What can hang from each mark
z298: z57
z61: z57
z440: z57
z164: z57
z831: z153
z689: z57 z679
z710: z679
z679: z17 z153 z710
z17: z679 z831
z153: z831
z134: z57
z57: z17 z134 z298 z351 z440 z689

Each row was made from one small tree. The marks that hang from a mark follow it in brackets, in the order of their numbers. Every link used is in the known rows. Write each row's tree.
In the rows, zero is written as 128.
Known rows
z679[z17[z831] z153 z710]: [147  92 102 153  84  75 177 147 175 110 112 115  91 118  90 142 122 145
 129 129  90 113 114 121 128 187 149]
z440[z57[z17[z679] z134 z298 z351 z689]]: [128 125 138 106 134 185  83 113  85 144 202 146 120 145 123 122 115 111
 122 137 198 153 141 143 127 141  95]
z134[z57[z351 z689]]: [110 160 132 128 176 118 123 123  54 131 133  89 138 141 125 152 101 138
 122 104 143 129 117 140 101 105 141]
z164[z57[z17[z679] z134 z440 z689]]: [108 136 138 120 208 140 124 100 174 141 153 170 133 140 147 124 118  96
 125 170 150 142 122 135 189 156 106]
z298[z57[z17 z440 z689[z679[z153 z710]]]]: [150 113 106 131 100 127 149  98 150 173  50 205 101 101 173 134 184 141
 123 137  97 153 160 148 133 235 138]
z298[z57[z17[z679[z710]] z134 z440 z689]]: [146 113 130 130 185 122 114  94 158 162 117 182 116 142 157 115 184 111
 176 144 131 152 148 132 204 231 100]
z57[z17 z134 z440]: [127 131 129 122 104 147 122 121 148 102 117 147 112 126 151 122 153  96
 134 103 122 146 116 143 166  72 111]
z164[z57[z17 z134 z440 z689[z679]]]: [109 140 131 125 168 148 128  99 162 134 110 182 115 124 147 135 134 111
  81 141 138 139 138 153 159 142 137]
z134[z57[z689]]: [130 157 131 124 176 112 138 117  89 114 101  98 148 122 147 132 123 124
 144 115 127 125 118 123 114 123 135]
z134[z57[z17[z679] z351]]: [109 149 105 129 161 137 113 140  91 117 178  98 136 135 145 157 140 130
 128 120 173 125  96 123 139  53 110]
z298[z57[z689[z679]]]: [150 155 163 117 155 120 118 134 122 137  52 164 143 110 133 106 160 152
 161 120 123 120 160 121 118 152 135]
z679[z17 z153 z710]: [142  99  95 135 109  96 154 124 162 107 106 102 104 114  91 145 150 145
 128 136 101 129 108 120 120 181 152]
z164[z57[z17[z679] z134 z298 z440]]: [106 123 107 117 124 170 107 112 169 120 184 145 142 145 163 136 131  93
 106 199 140 134 117 109 212 102 108]
z57[z440]: [127 151 116 125 108 123 133 136 143 110  95 110 151 115 147 122 137 118
 141 111 105 133 126 121 132  88 129]
z61[z57]: [134 132 111 126 169 116 125 137 137 107 110  73 131 107 123 129 120 134
 156 140 117 109  99  98 131  61 129]
z710[z679]: [119 154 150 110 120 110 130 138 106  85 151  72 157 113 131 112 112 120
 171 108 124 137 110  91 122  52 110]
z710[z679[z17[z831] z153]]: [119 116 156 127  77  90 163 152 149  90 137 119 120 110 106 108  90 144
 165 134 101 130 111 105  98 123 118]
z17[z679[z710] z831[z153]]: [154 123 101 163 165  75 154 173 148 146 149 100 146 138 112 119 155 123
 177 117 116  99 121  96 157 166 119]
z689[z57[z440]]: [138 140 137 128 118 128 124 137 149 124  74 112 162 116 158 110 140 132
 149 107 107 104 104 128  82  64 123]
z298[z57[z689]]: [152 152 171 112 157 110 121 131 110 132  75 150 138 121 136 105 132 134
 198 129 112 132 148 115 134 160 117]
z164[z57]: [124 156 121 118 156 114 136 140 144  91 138  92 139 117 120 148  97 120
 133 153 118 115 104 100 155  79 137]
z164[z57[z17 z134]]: [124 134 131 116 153 136 127 124 146  83 162 129  99 130 124 150 112  97
 130 145 136 129  95 120 190  66 118]
z17[z679 z831]: [143 141 138 137 137 101 147 173 166 109 139 111 151 129 116 113 115 124
 162 121 134  92 115 105 157  75 113]
z689[z57[z17[z831] z298 z351]]: [129 105 147 141  37 138 128 171  97 140 157 125 123 142 151 130  90 137
 115 109 131  92 112 138  95  33 111]
z689[z57[z298 z440] z679[z153]]: [136 117 117 121  35 175 127 126 152 144  62 146 165 112 168 120 152 152
  83 146  99  97 117 136  65  68 149]
z17[z679[z153[z831]]]: [135 125 139 122 115 121 151 141 135  98 158 124 136 124 123 132 120 126
 128 126 130 117 128 117 113  87 120]
z440[z57]: [155 159 113 109 119 138 120 138 119  83 119  97 130  93 123 123 129 121
 164 105 140 133 123 111  97 104 118]
z710[z679[z17[z831]]]: [114 128 160 134 103  78 148 163 140  84 146  97 134 114 109  99 104 138
 176 111 115 125 124  94 108 112 112]
z61[z57[z17[z831] z689]]: [137 110 138 144 159  96 156 144 138 143 109 136  99 110 148 114  89 124
 157 132 123 113 126 127 130 124 110]
z298[z57[z17[z679] z134 z351 z440 z689]]: [118 136 166 118 178 150  89 115 122 170 134 195 121 156 144 115 146 127
 167 137 152 157 145 150 168 158  93]
z57[z17[z831[z153]] z134 z351 z440 z689]: [113 125 155 155 136 122 132 148  96 179 138 185 102 159 131 113 113 112
 146  86 122 147 145 172 125 155 107]

Write each row's tree
[153 161 128 113 151 140 121 124 117 119  84 133 139  88 122 110 142 135
 125  94 157 131 156 134  67 155 137] | z440[z57[z689[z679]]]
[134 113 133 115  64 161 112 126 115  94 152 129 116 139 145 124 140  96
 125 127 133 132 116 122 174  50 112] | z57[z17 z134 z298]
[115  86  72 154 147 116 123  96 157 173  80 109 136 113 139 124 175 160
  78 171 106 129 165 118 106 252 169] | z61[z57[z298 z440 z689[z679[z17 z710]]]]
[117 140 135 115 138 129 132 119 114 131 143 111 154 134 138 134  79 114
 115 182 121 124 136 106 148 145 138] | z164[z57[z298 z689]]
[126 143 153 122 154 132 123 107 137 129  95 141 137 140 129 108 126 107
 137 108 118 141 134 148 143 132 129] | z57[z134 z440 z689]
[154 108  97 145 115  93 173 149 182 125 143 109 121 129 107 142 118 130
 136 136 112 100 104 112 167 136 132] | z17[z679[z153 z710] z831]
[141 102 110 140 138  99 156 110 159 141  71 138 113 111  90 134 164 160
  89 124 119 127 140 141  90 232 172] | z57[z689[z679[z17 z153 z710]]]
[160 106  93 115  89 170 124  83 117 131 122 137 103 118 109 141 146 126
  77 136 136 136 144 143 111 204 157] | z440[z57[z134 z298 z689[z679[z153 z710]]]]
[ 99 117 130 131 220 148  98 105 136 175 159 141 117 148 131 125 118 127
 126 148 165 142 116 149 151 119 105] | z61[z57[z17[z679] z134 z351 z440 z689]]
[112 140 139 125 102 149 111 134  75 155 128 118 153 141 115 134 116 150
  70 113 148 122 155 140  98 103 154] | z57[z298 z351 z689[z679]]
[119  92 150 124  71 175  95 128 128 130 117 139 121 148  80 136 143 177
  69 135 137  95 101 153  59  71 160] | z689[z57[z134 z298 z351] z679[z17 z153]]
[ 91 117 143 133 109 159  94 110 115 157 114 153 137 156 101 120 149 153
  62 125 140 142 167 160  98 165 160] | z57[z134 z298 z351 z440 z689[z679[z17]]]
[151 117  90 128 137 110 150 127 166 122 140  94 135 125 109 148 143 129
 131 143 123 115  96 110 159 129 133] | z17[z679[z153 z710]]
[109 137 144 150 209 100 140 169 114 185 190 161 128 150 118 132  80 127
 150 155 155 120 130 128 139 171 101] | z164[z57[z17[z679 z831[z153]] z351 z689]]
[108 111 161 118  80  98 152 129 110  73 165 109 119 108 115 119 112 141
 142 118 110 150 137 107  64 126 121] | z710[z679[z17 z153[z831]]]
[103 122 126 148  44 144 138 146 105 178 126 175 128 135 165 127 108 135
  62 109 131 132 176 162 110 133 136] | z57[z17[z831] z298 z351 z440 z689[z679]]
[136 154 129 110 131 160  93 131  90  89 166  95 103 130  82 143 110 123
 137  91 161 139 112 139 110  73 123] | z440[z57[z134 z351]]
[147 129 133 130 109 114 162 163 176 114 129 133 137 124 113 122 100 130
 152 141 120  95 103 114 146  84 118] | z17[z679[z153] z831]
[127  95 104 135 131 143 120  89 145 163 158 146 136 154 161 121 164  93
 107 146 139 148 144 135 194 198 114] | z57[z17[z679[z710]] z134 z298 z440 z689]
[151 139 168 113 142 115 123 130 109 136  82 177 119 113 162 105 142 123
 194 129 123 145 147 124 142 163 100] | z298[z57[z17 z689]]
[102 148 157 119 204 129 115 116 103 127 173 114 114 161  79 156  65 123
 108 137 146 129 111 142 155 108 143] | z164[z57[z134 z351 z689]]
[136  87 109 144  88  83 168 124 136  93 138 108  93 118 101 151 143 140
 106 113  98 133 140 124  95 194 153] | z679[z17 z153[z831] z710]
[144 105 103 137 120  99 162 127 139 107 172 100 121 128 117 153 138 124
 112 120 121 118 129 114 134 141 134] | z17[z679[z153[z831] z710]]
[156  95  95 132  55 146 138 122 141 137  95 106 141 117 136 145 160 155
  77 134 105  85 105 123  89  98 162] | z689[z57[z298] z679[z153 z710]]
[134 159 137 112 152 137 111 129  73 132 139 108 125 115 104 131  91 135
 141  95 161 147 140 143  69 145 124] | z440[z57[z351 z689]]
[141 144 131 118  95 131 120 134 139 121  78 172 123 105 186 115 168 121
 187 132 103 150 141 118 153 127  99] | z298[z57[z17 z440]]
[129 137 141 106 115 174  88 110  60 128 171 114 120 145 101 130  93 119
 119 118 162 149 144 144 104 135 126] | z440[z57[z134 z298 z351 z689]]
[120 133 120 130 189 115 131 111 139 154  80 111 144 111 152 112 114 130
 147 146 107 133 129 123 113 143 130] | z61[z57[z440 z689]]
[151 136 119 103  80 174  96 121 105  80 152 102 125 122 122 121 130 104
 140 128 141 134 127 113 131  92 120] | z440[z57[z134 z298]]
[102 132 123 123  69 169  98 123  98 123 160 107 138 162 123 140 117 119
  97 123 121 139 126 139 152  62 137] | z57[z134 z298 z351 z440]
[132 118 143 121  77 166 102 119 137 121 106 118 157 145 155 110 141 118
 126 129 109 106 107 132 117  56 125] | z689[z57[z134 z298 z440]]
[146 110  98 175 131  71 153 172 153 136  95 123 117 119  92 120 190 156
 135  99 104 101 145 114 104 205 155] | z689[z679[z17[z831[z153]] z710]]
[ 92 135 106 131  92 156 117 106  53 161 144 130 139 140 191 149 120 119
  91 134 133 159 144 148 112 130 126] | z134[z57[z17 z298 z351 z440 z689]]
[ 89 142 132 129 167 155 115 105 129 152 143 172 106 142 126 156 111 126
  59 129 152 145 138 168 145 124 144] | z164[z57[z17 z134 z351 z440 z689[z679]]]
[ 96 135 100 143 192 126 123  93 132 157 151 121 114 154  93 175 116 136
  45 125 132 134 137 156 157 175 175] | z164[z57[z134 z351 z440 z689[z679[z710]]]]
[118 130 159 146 129  74 143 177 119 111 142 111 143 118 110  85 130 138
 208 116 105 131 129  89  88 149 104] | z710[z679[z17[z831[z153]]]]
